Each row comes from the steps of one walk. Every step used is in the known rows, and no mark comes twice. Write the walk behind each row, first mark first.
Known rows:
E/X/U/T/R/C: [-17.1 -41.9 -46.9 -43.0  12.1   4.1   3.3  35.8 -16.8   4.4 -29.4  16.2
 -17.1  -9.9 -48.2 -37.5 -42.8   5.6   6.5  10.4  -1.9   1.3   7.9   5.2
  -6.6]
C/R/T: [ -3.9 -30.8  11.8 -40.7  -0.2  -0.6  26.6  32.0 -35.7   9.1 -53.0 -13.7
 -45.6 -16.7  -2.5 -30.3   3.1   1.2 -15.8   7.5  17.7   4.8  -3.5   2.7
   0.1]
X/R/T/U/C/E: [-23.4 -34.4  14.6 -21.4   1.2 -29.9   7.3  28.4 -40.8  32.4 -50.0  -8.4
 -15.9 -23.2 -16.7 -41.7   0.5   2.8  16.8  -1.1   5.2  20.3  15.4 -35.8
   4.5]
R/C/E/X/U: [ -9.2 -46.8 -34.2 -28.9   0.5  10.8   0.0  38.9 -13.5  11.4 -32.6  -3.0
 -15.2   9.9 -25.4 -28.8  -5.7   4.3  -5.0  -5.6   4.5  10.2  25.3 -30.6
   3.9]
T/R/C/E/X/U: [ -7.7 -54.3 -56.0 -32.7  -1.2  11.0  -1.1  33.1 -13.1  10.3 -42.7   6.7
 -13.0  -1.9 -34.8 -28.8  -9.9  12.0  -4.7   2.1  -0.5  11.9  21.8 -42.5
  -0.2]
P/C/E/X/R: [  1.2 -46.9   5.8 -27.4  -1.1  29.4  -2.9  35.8 -25.8  20.6 -52.6  16.4
  -8.2  -1.0 -15.4 -31.1  -2.8   7.5  -0.7  -6.9   5.0  -1.2  16.0 -38.3
   5.4]
C/R/T/U: [ -9.8 -36.6   3.3 -35.3 -13.9   0.2  21.5  31.8 -34.0  33.8 -53.9 -11.8
 -39.6 -19.0 -20.8 -27.2  -2.5  -8.2 -10.2  13.7  11.8  11.8  -2.0  -4.9
  -0.6]
C/R/T/U/X/E: [  5.9 -47.0   0.4 -30.8  -7.9  -8.4  19.3  38.8 -50.1  26.7 -41.6  25.0
 -26.8 -16.5  -5.1 -23.7   3.3  -6.9  -5.7   2.4   2.8   7.7   6.6  -2.0
  13.1]
E/X/U: [ -7.1 -47.9 -40.6 -38.7   8.3   2.3   2.1  34.8 -31.2   5.5 -39.3  -1.7
 -21.3   1.1 -28.7 -14.0 -14.7 -10.2  -9.0   1.8   7.7  -2.7   3.6   1.9
   1.2]
E/X/U/C/R/T: [ -5.3 -40.5  -3.8 -53.5   5.7 -46.7   9.2  34.2 -38.1   0.5 -35.4  13.2
 -24.8  -9.8 -37.2 -47.0   4.6   9.2  -7.7   5.1   5.2  15.6  10.8   1.6
  -5.6]
E/X/U/C: [ -9.8 -44.1 -33.5 -29.6  10.7 -35.4  -5.9  31.2 -24.2  13.2 -37.0   3.6
 -16.6  -4.1 -32.0 -25.8 -12.9  -4.6  -3.1   1.4   5.0   3.4  13.7   4.2
  -2.8]
R/C/E/X: [  2.4 -44.0 -26.1 -16.3 -10.3  14.7   8.6  37.2 -13.2  31.8 -42.4  -4.0
 -19.1  13.0 -16.9 -33.3  -0.5   3.8  -6.8  -6.9  10.7  -2.7  20.2 -25.8
   3.5]
U/C/E/X/R: [  0.6 -51.1   4.7 -25.4   3.6 -36.0  -4.4  27.0 -37.6  18.2 -51.9  10.1
  -7.6 -10.0 -15.3 -28.6  -1.3   6.5   8.5  -7.2   4.3  -1.0  15.8 -37.5
   2.6]
T/U/C/E/X/R: [ -3.5 -55.9  -3.8 -20.8  -8.9 -35.9  -8.3  26.6 -33.7  42.9 -52.4  10.7
  -3.5 -12.3 -33.0 -26.1  -6.1  -3.8  12.7   1.1  -2.2   7.6  16.1 -45.4
   0.8]
C/E/X/R/T/U: [ -5.0 -46.7  -4.4 -40.2  -8.5   3.9  13.9  35.9 -54.2  28.8 -49.7   2.4
  -7.6  -1.4 -38.6 -38.4   3.2  -5.0   7.8  -0.8   1.9   7.5   2.6 -34.9
   7.6]
T/U/X: [ -5.2 -47.8 -29.6 -11.0 -13.8  -2.2   3.2  29.7 -21.6  46.6 -47.9   4.6
 -21.3 -13.8  -9.5   6.0 -14.9 -22.2   4.6  11.3   8.4  -6.4   1.6 -12.0
   7.2]
R/C/E/X/U/T: [-16.4 -44.2 -25.9 -35.6   6.2   9.5   6.2  43.6 -29.4   4.0 -15.9   4.2
 -15.6   3.2 -32.1 -37.4 -30.9   5.4   6.5  -2.5   4.5   6.6  22.1 -23.6
   5.2]
T/R/C: [-11.3 -31.5 -35.5 -16.2   1.6  14.6   7.2  23.5   5.0  28.2 -60.2 -10.3
 -34.8 -16.6 -10.5 -23.8 -16.6   5.2  -5.2   8.1   9.3  -0.5   9.2  -1.0
  -5.4]
P/C/E/X/U/T: [-18.9 -47.1 -23.5 -33.0   3.5  31.2   2.5  48.9 -38.9   4.3 -17.7  15.9
 -12.2   2.6 -31.6 -35.4 -32.8   2.4   0.1  -1.2   4.2   6.2  22.0 -27.6
   7.9]
U/T/R: [-17.4 -39.0 -33.6 -27.1   5.0   7.8  15.1  28.6 -36.8  13.6 -45.8  -6.6
 -33.7 -26.8 -11.5 -16.7 -45.5  -6.6   1.6  14.1   9.6 -10.7  -4.6   0.6
  -0.3]
P/K: [-11.6 -43.8 -34.7 -22.8   5.8   6.8  17.3  17.5 -27.9  32.0 -45.6 -24.6
 -19.2  -8.7   0.7 -12.8 -21.1 -11.5  -1.7   2.2   7.1  -5.3   2.5   1.1
 -12.2]
U/C: [-12.3 -31.7 -11.6  -8.7   6.2 -28.8   1.7  24.4 -16.5  30.2 -50.0 -15.2
 -34.2 -16.7   0.3 -21.0 -12.9  -5.2  -2.3   0.9  14.5  -1.6  10.5   6.6
  -1.4]

Which walk is each row?
[-18.9 -28.3   8.0 -35.8   7.1   4.3  13.8  27.3 -37.3  27.4 -56.3 -13.2
 -25.6 -21.2 -23.1 -31.0  -7.8 -10.1   8.7   5.2   6.0   7.7  -7.3   0.8
   2.1] => X/R/T/U
[ -7.8 -44.1 -26.2 -16.6 -17.0 -27.9  12.9  39.0 -44.3  48.5 -38.2  -1.3
 -11.1   5.8 -41.7 -47.1   6.1  -3.8   3.5   1.5   4.7  11.8  20.1 -26.0
   3.3] => R/T/U/C/E/X
[  1.0 -41.7   4.0 -44.5   5.5   3.0  19.6  36.4 -58.4   5.8 -47.4   1.0
 -11.3   2.0 -20.2 -40.5   7.7   4.4   2.4  -9.6   6.8  -0.6   2.8 -29.4
   9.1] => C/E/X/R/T
[-17.9 -37.4 -20.7  -3.3  -6.6 -27.2  -2.9  24.6 -13.0  52.9 -51.3 -14.6
 -29.6 -18.7 -17.6 -20.2 -18.3 -14.0   2.1   9.9   9.2   7.9  12.4  -0.4
  -2.5] => T/U/C
[-28.3 -36.6 -18.9 -35.9  19.2   4.8   9.0  34.4 -38.8  -5.3 -25.4 -13.1
 -33.7 -19.5 -11.3 -14.9 -44.7 -12.0   2.0   5.6  11.1   1.4  -0.1   7.7
   4.2] => X/U/T
[ -4.7 -38.0 -24.2 -16.8   1.5   3.4  17.7  40.4 -49.8  33.5 -36.1  14.4
 -19.3  -5.9  -7.4 -26.1  -2.3 -14.9   1.0  -4.4   4.2   3.7   7.2  11.9
  15.9] => R/T/U/X/E
[ -5.5 -56.7 -39.1 -35.3  -1.1   5.2   2.8  38.5 -41.2   3.0 -35.7  -6.2
 -15.9   4.1 -23.1 -13.4  -8.4  -6.4  -8.4  -3.6   7.0   4.4  14.8 -37.1
   8.1] => C/E/X/U
[ -2.8 -57.0 -33.9  -9.1 -20.8 -28.4  -2.0  32.8 -31.1  53.5 -44.1   1.2
 -12.4   1.3 -33.7 -24.6  -5.7  -9.2   1.8   4.0   4.4   6.2  22.9 -37.4
   1.1] => T/U/C/E/X
[  3.1 -34.6   3.8 -33.2  11.6   4.2   0.5  27.3  -7.2  23.5 -53.3   8.4
 -15.8  -2.6 -24.1 -32.8  -7.2   4.5   4.2  -4.0   6.0  -8.0   4.5   5.6
  -4.8] => E/X/R/C
[  0.3 -42.2   7.6 -29.3   9.6  -9.1   1.8  23.4 -28.7  11.4 -54.6  11.7
 -18.1 -23.5   8.5   3.0 -10.7  -6.2  12.8   0.8   8.0 -13.8  -6.3 -12.2
   8.4] => U/X/R
[  2.7 -50.1 -24.9 -13.8  -8.6 -28.9   2.6  32.5 -34.4  30.3 -42.9   0.3
 -16.7   2.0 -15.7 -28.1  -0.4   0.2  -3.7  -3.8  10.7  -2.3  21.4 -30.6
   3.5] => U/C/E/X
[-15.2 -51.0 -53.6 -49.4  10.5  -0.8   6.0  34.3 -45.3  -3.0 -32.6  14.1
 -17.8 -15.0 -44.5 -20.8 -44.9  -4.2   2.4  12.9   0.3  -5.3  -1.4  -1.6
  -1.4] => E/X/U/T/R
[  0.9 -33.5   3.2 -48.0  13.5  -2.2  16.4  31.1 -47.0   7.8 -51.1   5.0
 -16.0  -2.3 -27.2 -41.2   1.4  -0.5   1.5  -4.2   7.0  -6.7  -9.6  10.7
   1.5] => E/X/R/T
[ -2.6 -36.8  10.1 -34.9   7.8 -35.5  10.4  33.2 -51.1  12.5 -44.9   7.7
  -8.0  -3.5 -22.1 -52.7  10.7  12.2  10.8 -10.2   5.1   6.3  12.8 -26.7
   3.2] => U/C/E/X/R/T
[  5.2 -53.2 -31.4 -22.0 -10.4   7.6  10.6  36.3 -39.2  23.4 -45.3  -7.4
 -20.2   9.1 -14.5 -16.4  -2.9  -6.9 -11.4  -3.0  12.2  -8.7  11.5 -33.7
   7.7] => C/E/X
[-22.6 -23.9 -14.7 -13.6  -1.9 -26.7  12.4  30.3 -27.8  47.1 -46.0 -14.7
 -29.5 -12.9 -24.0 -42.0  -6.1  -7.6   4.7   7.0   9.7  12.6   9.3  11.2
  -1.2] => R/T/U/C
[-12.9 -60.4 -54.4 -45.3   2.2   2.8   7.0  39.8 -55.4  -6.3 -28.9  10.0
 -12.6 -11.7 -36.7 -20.6 -37.5   0.6   3.4   8.2  -0.2   1.6   8.8 -40.7
   5.1] => C/E/X/U/T/R
[ -7.3 -47.2   5.9 -12.9  -8.9   1.3  -2.6  28.1  -9.2  40.7 -50.7  14.2
  -8.4 -18.3  -7.3 -10.6  -5.9   0.9  23.9   0.7   1.1   7.4  16.1 -52.1
  10.1] => T/U/X/R/C/E
[ -3.0 -34.6  12.3 -38.1   2.2  29.6  13.0  40.5 -40.7  15.3 -46.5  14.6
  -8.2   3.7 -22.0 -54.1   9.5  13.5   0.7 -10.4   5.2   5.6  13.1 -26.3
   7.4] => P/C/E/X/R/T
[-24.3 -45.2 -22.3 -16.1   7.0 -27.4  -3.5  29.6 -27.3   6.8 -38.2 -16.0
 -25.8 -16.5  -0.3 -19.0 -12.0   1.5   0.1  -3.6   9.1  18.2  24.6 -37.6
   6.9] => X/U/C/E
[ -5.4 -47.3 -38.9 -27.1  -7.3  11.9  12.2  37.5 -27.7  22.2 -36.4  12.0
 -14.9  -2.0 -32.9 -39.2 -29.2  11.1   4.7   5.5   3.9  -4.6  15.6 -31.3
   0.3] => U/T/R/C/E/X
[ -7.8 -33.8   2.3 -35.0   3.5 -38.0   4.4  28.2 -38.3  38.7 -50.1  12.1
  -8.2 -10.6 -48.5 -50.1  -0.7  -3.4  15.0   3.7  -0.1   7.5   3.1   6.6
  -5.1] => E/X/R/T/U/C
[-31.7 -32.3 -36.1 -34.5  19.0  10.4   4.7  30.3 -11.4  -0.2 -33.9  -1.2
 -29.3 -24.9 -23.9 -30.9 -47.5   7.3   8.7  12.7   2.3   8.8   8.6   2.6
  -3.8] => X/U/T/R/C
[ -8.3 -38.5   5.6 -18.4  -0.6  -2.2  -6.2  23.3   1.0  43.1 -52.4  17.2
 -13.5 -21.6 -13.8 -10.3 -13.5  -5.3  22.6   6.8   1.2   0.2   5.1 -12.5
   2.6] => T/U/X/R/C
[ -3.4 -36.2   7.5 -27.2 -20.3  15.2  13.6  39.1 -18.6  41.7 -46.8  25.4
 -26.3 -15.0 -17.9 -27.8   2.8  -0.1  -1.1  15.8   6.7  11.4   7.3 -11.8
   3.1] => P/C/R/T/U/X
[  0.4 -51.9  -9.8 -43.1   2.7 -47.7  -5.5  28.9 -24.7   7.0 -41.5  14.4
 -25.3 -15.3 -29.7 -23.3  -8.0   4.5  -8.9   8.5   5.3   9.6  12.5  -9.1
  -7.6] => E/X/U/C/R
[-30.4 -42.4 -36.2 -30.6   9.8  13.6   7.2  34.3 -21.9  -1.7 -31.2  -4.4
 -24.6 -22.8 -17.4 -29.2 -39.5  12.1   9.3   4.8   2.6  15.1  19.9 -37.8
   4.3] => X/U/T/R/C/E
[  0.6 -43.3   0.3 -34.9 -18.3 -12.1  18.8  33.6 -36.5  35.6 -47.8  12.1
 -28.0 -19.3 -15.9 -15.6   2.4  -8.4   1.6  15.7   7.9   4.9  -3.1 -12.4
   5.4] => C/R/T/U/X
[-14.1 -30.8  10.6 -28.7 -16.1  27.4  15.1  36.2 -15.5  41.3 -51.7   0.9
 -37.5 -16.6 -23.2 -41.1  -2.4   0.8 -11.9  14.7  10.8  17.5   8.1  -4.2
  -1.7] => P/C/R/T/U
